Every row comes from one small tree of marks. Brackets hold a mark, then the marks that hang from it, in alphabetical order. Every link used is in the known rows. Which tree was each row made from?
Known rows
{Z G {P N X}}: [-23   7  -9  -8 -29  -3   4 -21  14  -2   9 -10 -10 -18  -9  13]
{X {P {N G}}}: [  0 -14  -2 -11 -18  -1   3  -6   7 -12 -16 -10 -12 -18  -6   4]
{X {P N {Z G}}}: [ -9  -7  -9 -25 -21  -1   9 -11  18  -5 -10  -9 -12 -26  -4   3]
{X {P {N G} Z}}: [ -7 -10  -2 -20 -11  -3   9  -8  12 -13 -20 -10 -11 -27  -6   9]
{P {N G} Z}: [-15 -10   3 -18  -5  -4   8  -2  11 -11  -6 -10  -8 -25  -6  15]
{Z G}: [ -3   3  -5  -6 -20   1  -5  -1   3   0   9  -9  -8 -12  -1  -1]
{G Q}: [  2  19   9  -9 -11   4  -4  10   1   4 -10 -10 -10  -6  -3   1]
{P N {Z {G X}}}: [-14  -2 -11 -26 -22   0   7  -6  24  -9   4  -9 -14 -26   0  11]
{G Q {X {P N}} Z}: [ 16  24  -2 -16 -28   5   3   1  21  -2 -18 -16 -30 -15   2  -2]
{N P}: [ -6  -9  -2   3 -28   0  -1  -8   0  -3  -9  -7 -15  -9  -6   1]
{N G}: [  0  -3   5   1  -6  -1  -5   3  -3 -10  -3 -10  -6 -12  -3   5]
{Z {G Q {X P}}}: [ 10  18  -7 -17 -30   6  -3   1  18  -7 -10  -9 -15 -14   2  -5]
{Q {G X Z}}: [ 10   4  -1   1 -20  -2  -4   2   1   5  -3 -12 -24  -6   6   4]
{P N X {Z G}}: [-26  -8  -7 -19 -16  -1  11 -13  20  -3   5  -6  -7 -29  -8  15]
{N {G X}}: [  4   0  -1  -2 -13   0  -6   2   4 -17  -4 -10 -12 -14   1   7]
{Q G}: [ -2 -12   4  -1 -12  -3  -4   3 -10   8  -7  -8 -10  -3   1   6]
{Z {G X}}: [  2   5 -11  -9 -25   2  -6   0  11  -8   9  -9 -14 -15   3   1]
{Q {G Z}}: [  5   1   6   5 -14  -3  -3   2  -8  13  -3 -12 -18  -4   3   1]

Which tree is each row?
[-12   2   1   4 -22  -7   5 -15   0  12  -3 -12 -19  -9  -4  13] -> {Q {G {Z {P N X}}}}
[  5  26  -2   3 -20  -3  -4  -7   6 -14  -1 -16 -21 -15   2   7] -> {N {G X {Z P}}}
[ -6  29  -1   7 -18  -3   0 -14   1   5   0 -14 -20 -14  -4   8] -> {G {Z {P X}}}
[ -4  22  -3 -24 -18   3   2   3  20  -7  -3  -8 -12 -20   2   5] -> {P {Z {G Q X}}}
[  6  -5  -1  -6 -18  -2   3  -6   9  -7 -13 -14 -18 -19  -3   0] -> {X {P {N {G Z}}}}
[ -2 -15  -6 -19 -21  -4   7  -7  11  -4 -21  -8 -20 -18   2  12] -> {Q {G {X {P N Z}}}}
[-11   4   8  -8 -15  -1   5  -3   9 -13 -21  -6  -8 -15  -9   5] -> {N {G Q} {P Z}}
[ -9  20   3 -22 -11   2   2   4  12   1  -3  -8  -6 -19  -2   2] -> {P {Z {G Q}}}
[-21   7  -4  -5 -23  -4   5 -18   6  -1  -3 -11 -14 -15 -10  18] -> {Z {P N X}}
[ -4  45   7   1 -19   1   0  -7   4   8  -8 -14 -19 -10  -6   5] -> {G Q {Z {P X}}}
[-21  -6  -3  -3 -22   0   7 -17   9  -7 -13  -4 -13 -21 -10  12] -> {N {P X Z}}
[ -1  13   4   5 -19  -7  -2  -7  -7  13  -5 -14 -20  -3   1   4] -> {Q {G {Z P}}}
[ 19  26   3  -5 -18   3  -2   4  13 -12 -17 -14 -21 -15   2  -3] -> {N {G Q {X P} Z}}
[-22   6  -1 -24 -15   2  11  -7  22  -1   0  -6  -6 -27  -9  14] -> {P N X {Z {G Q}}}
[ 10  -7  -5  -7 -27  -3   3  -5   9   3 -13 -13 -28 -11   4   3] -> {Q {G {X {P N}} Z}}
[-24  -7  -1 -16  -9  -1  11 -11  13  -2  -5  -7 -11 -27  -9  20] -> {P N X Z}
[  7  24  -2 -24 -17   5   3   1  17 -10 -27  -9 -20 -19   1   4] -> {G Q {X {P Z}}}
[-10  -1   7   6 -20   2   2  -8   6 -13 -16  -5  -6 -12 -13   6] -> {N {G Q} {P X}}
[-11  12 -15 -14 -37  -3   0 -14  17  -8   8 -12 -18 -16  -1   9] -> {Z {G X} {P N}}
[  7   8   5 -10 -18   1   4  -1  11  -5 -18 -14 -17 -16  -5  -3] -> {X {P {N {G Q Z}}}}
[  3  37  11   1 -12  -2  -2   1   2  -2  -7 -16 -14  -9  -4   2] -> {N {G Q {Z P}}}
[ 12  12   2 -11 -17   4  -3   4  11 -18 -22 -10 -14 -14   0   1] -> {N {G Q {X P}}}
